Each row was made from one walk, in order. Every step used is in the known rows, and no mark comes twice. Write each row's walk.
Known rows:
nalen-sukolob-mokegal-bidip-pobed: [-0.21  0.75  1.49  0.77 -1.27 -2.80 -0.91 -1.20 -0.19  1.19  1.32 -2.25
 -0.38  0.77 -1.94 -2.14 -0.61  1.86  1.07  1.25]
sukolob-bovol-bidip-zimugi: [ 0.95  1.26  0.67  0.07  0.22 -2.09 -1.68  0.78 -1.20  1.14 -0.09  1.98
 -0.53  0.76  0.58 -0.14  0.70 -2.55  1.53  1.38]
nalen-sukolob-mokegal-bidip: [-0.50  0.17  2.39  0.70 -0.76 -1.65 -0.90 -1.20 -0.50  0.64  1.51 -1.68
  0.10  0.88 -0.25 -2.88  0.45 -0.09  0.86  0.64]
mokegal-bidip-pobed-sukolob: [ 1.67  0.44 -0.21  1.79 -0.56 -2.28 -1.50  0.50  1.60 -0.28  1.28 -1.52
 -2.42  0.88 -2.60  0.88 -1.54  2.98  1.81 -1.56]
vago-mokegal-bidip-pobed: [ 1.70  0.14 -1.01  0.62 -0.84  0.57 -1.04  0.77  1.03  0.53  0.42 -1.21
 -0.55 -0.34 -1.93 -0.31 -0.62  1.06  1.42 -1.53]
nalen-bidip-pobed-sukolob-bovol: [ 0.63  0.59 -1.77  0.47  0.48 -1.66 -1.12  0.84  2.01  1.87  1.12  0.17
 -2.43  0.18 -0.59  1.11 -1.96 -0.31  1.10  0.93]
vago-mokegal-bidip-zimugi: [ 2.28  0.13  0.32  0.46 -0.64  1.23 -1.24 -0.37 -1.14  1.08  0.15 -0.12
 -1.48 -0.72 -0.95 -1.33  0.29 -1.46  2.34 -3.00]
zimugi-bidip: [ 0.63  0.49  0.14 -0.55 -0.41 -0.48 -1.09 -0.77 -1.51 -0.71 -0.59  1.71
 -0.81  0.34 -1.80  0.73 -0.34 -1.02 -0.33  0.36]
nalen-sukolob-mokegal-bidip-zimugi: [ 0.34  0.82  2.88  0.60 -1.13 -2.08 -1.16 -2.38 -2.24  1.50  1.26 -1.30
 -1.23  0.36 -0.72 -3.06  0.21 -0.51  2.07 -0.28]
bovol-bidip-pobed: [ 0.09  0.95 -0.75  0.53 -0.30 -3.06 -1.02  0.56 -0.72  0.13 -0.32  0.13
  0.15  0.59 -1.08  1.17  0.27  1.79 -0.25  2.13]
bovol-bidip-pobed-sukolob-mokegal: [-1.16  1.36 -0.67  2.39  0.53 -4.70 -3.34 -0.16 -0.09 -0.54  1.25  0.47
 -0.58  1.84 -2.73  0.30 -1.27  1.54  1.07  1.61]
sukolob-bovol-bidip: [ 0.26  0.88 -0.05  0.08  0.75 -1.66 -1.45  1.94  0.60  0.16  0.15  1.57
  0.66  1.36  1.17 -0.13  0.95 -1.97  0.47  2.31]
bovol-bidip-zimugi-kamuf: [ 0.50  0.82  0.93 -0.13  0.51 -2.79 -2.53 -1.33 -3.65 -0.81 -0.34  1.98
  0.01  0.06 -1.50  0.63  1.27 -1.47  2.81  0.33]
bovol-bidip-zimugi: [ 0.69  1.04  0.54  0.18 -0.23 -2.58 -1.54 -0.65 -2.83  0.62 -0.41  1.13
 -0.51  0.20 -0.18  0.10  1.06 -0.61  0.55  0.63]
bidip-zimugi-sukolob-bovol: [ 0.68  1.63  0.93 -0.80 -1.19 -0.69  0.09  0.89  0.19  2.28 -0.51  0.99
 -1.89 -0.32 -1.93  0.26 -1.45 -3.08  2.67 -0.55]
pobed-sukolob: [ 0.70  0.80 -0.41  0.88  0.93 -1.31 -0.78  0.78  0.97 -0.86  1.08 -0.19
 -1.47  0.41 -0.92  0.37 -1.37  0.04  0.82 -0.98]
vago-mokegal-bidip-pobed-sukolob: [ 2.46  0.95 -1.70  1.46  0.17 -0.70 -1.77  1.39  2.04 -0.34  1.43 -1.39
 -1.83 -0.02 -2.93  0.07 -1.92  1.03  2.09 -2.59]
bidip-zimugi: [ 0.85  0.66  0.55 -0.08 -0.45 -0.45 -0.21 -1.14 -2.06  0.94 -0.21  0.57
 -1.20 -0.51 -0.61 -0.10 -0.17 -0.31  1.06 -0.96]
bidip-pobed-sukolob: [ 0.87  1.32 -1.49  0.97  0.44 -2.46 -0.62  0.77  1.14 -0.31  0.96 -0.57
 -1.71  0.17 -2.68  1.25 -2.48  2.20  0.86 -0.37]
sukolob-bovol: [ 0.37  0.34  0.11 -0.20  0.49  0.28 -0.09  1.61  1.62  0.51  0.30  0.74
  0.04  0.51  0.89 -0.12 -0.39 -1.78  0.75  0.82]

Which walk is each row?
[-0.25  1.53 -0.62  1.55 -0.12 -3.23 -3.02 -1.33 -0.52 -0.89  0.94  1.00
 -2.17  1.64 -5.16  0.89 -2.85  0.76  1.23  0.34] => zimugi-bidip-pobed-sukolob-mokegal
[ 0.37  0.04  2.31  2.33  0.02 -2.14 -4.02 -2.43 -1.42 -1.04  2.06  0.49
 -1.96  1.21 -3.34 -0.88 -0.64 -0.55  5.56 -2.96] => pobed-sukolob-mokegal-bidip-zimugi-kamuf
[ 0.70  1.41 -0.46  1.07  1.64 -3.17 -2.28  2.43  1.78 -0.78  1.09  1.34
 -0.64  1.72  0.39  0.25 -0.39 -1.99  0.82  1.17] => pobed-sukolob-bovol-bidip
[ 0.41  0.11  1.95  2.46 -0.59 -1.82 -3.22 -1.92 -0.73  0.50  1.77 -0.38
 -2.75  1.43 -2.21 -1.28 -0.93  0.33  3.36 -2.53] => pobed-sukolob-mokegal-bidip-zimugi
[ 0.11  2.00 -0.24 -0.21 -1.04 -3.46 -0.64  2.50  1.42  1.34 -0.58  0.84
 -0.53  0.60 -2.60  1.27 -0.96 -1.00  1.40  2.39] => zimugi-sukolob-bovol-bidip-pobed
[-0.31 -0.59  2.53  1.79 -1.50 -0.60 -2.33 -2.55 -1.80  1.37  0.85 -0.08
 -1.41  1.09 -1.22 -1.87  0.42  0.13  2.55 -1.73] => sukolob-mokegal-bidip-zimugi
[ 0.86  1.06 -0.58  0.64  1.46 -1.05 -1.08  2.11  2.51 -0.39  1.29  0.78
 -1.31  0.85 -0.26  0.31 -1.78 -1.81  1.45 -0.35] => pobed-sukolob-bovol
[ 1.80  0.75 -0.29  1.49 -0.14 -1.86 -1.53  2.11  3.26  0.33  1.73 -0.73
 -2.35  1.44 -1.80  0.59 -1.92  1.20  2.73 -0.76] => mokegal-bidip-pobed-sukolob-bovol
[-0.89 -0.64  1.01  1.86 -1.73 -1.48 -1.92 -1.35  0.61  0.79  0.93 -1.21
 -0.59  1.41 -2.16 -0.72 -0.40  2.56  1.46  0.08] => sukolob-mokegal-bidip-pobed
[-0.83  0.87 -0.73  1.94  0.32 -2.74 -2.20 -0.53  0.75 -0.18  1.39 -0.43
 -1.29  1.08 -3.20  0.12 -2.49  1.81  1.50 -0.03] => bidip-pobed-sukolob-mokegal
[-1.51 -0.03 -1.06  1.83 -0.23 -2.47 -2.34 -2.25  0.23  1.36  1.43 -0.21
 -2.06  0.52 -1.80  0.18 -1.56  1.10  1.05  0.51] => nalen-bidip-pobed-sukolob-mokegal
[-1.20  0.89  1.68  0.24 -1.92 -1.38 -1.11 -1.99 -1.71  1.87 -0.39  0.45
 -1.49 -0.08 -3.41 -0.98 -1.20 -1.59  2.27 -1.11] => bidip-zimugi-sukolob-mokegal
[ 1.73  2.26 -0.01  0.94  1.37 -3.45 -2.46  1.38 -0.35  0.26  0.99  1.99
 -1.91  1.34 -0.51  0.32 -0.72 -2.26  2.33  0.36] => pobed-sukolob-bovol-bidip-zimugi
[ 1.47  2.04  0.40  0.58  1.89 -3.59 -3.31  1.01 -1.12 -1.11  0.97  2.48
 -1.16  0.97 -1.51  0.89 -0.51 -3.06  4.40 -0.08] => pobed-sukolob-bovol-bidip-zimugi-kamuf
[-0.23  1.45  0.68 -0.43 -0.52 -2.40 -0.91  2.39  1.25  0.92 -0.44  1.43
 -0.08  0.86 -0.93  0.23  0.01 -3.04  1.04  1.70] => zimugi-sukolob-bovol-bidip
[ 1.61  0.65  2.34 -0.05 -2.07 -0.55 -0.54  0.87  0.77  2.44 -0.01  0.13
 -2.55  0.23 -1.97 -0.39 -0.58 -2.16  3.41 -1.79] => mokegal-bidip-zimugi-sukolob-bovol
[ 0.53  1.38 -0.83  0.32  0.20 -2.85 -1.24  2.10  0.92  0.65  0.16  1.01
  0.24  1.22 -0.52  0.96 -0.19  0.16  0.49  3.00] => sukolob-bovol-bidip-pobed
[ 0.26  0.20 -1.84  0.82 -0.04 -2.08 -0.98 -0.87  0.54  1.30  0.93 -0.52
 -2.46 -0.33 -1.45  1.43 -1.39  1.50  0.37  0.19] => nalen-bidip-pobed-sukolob
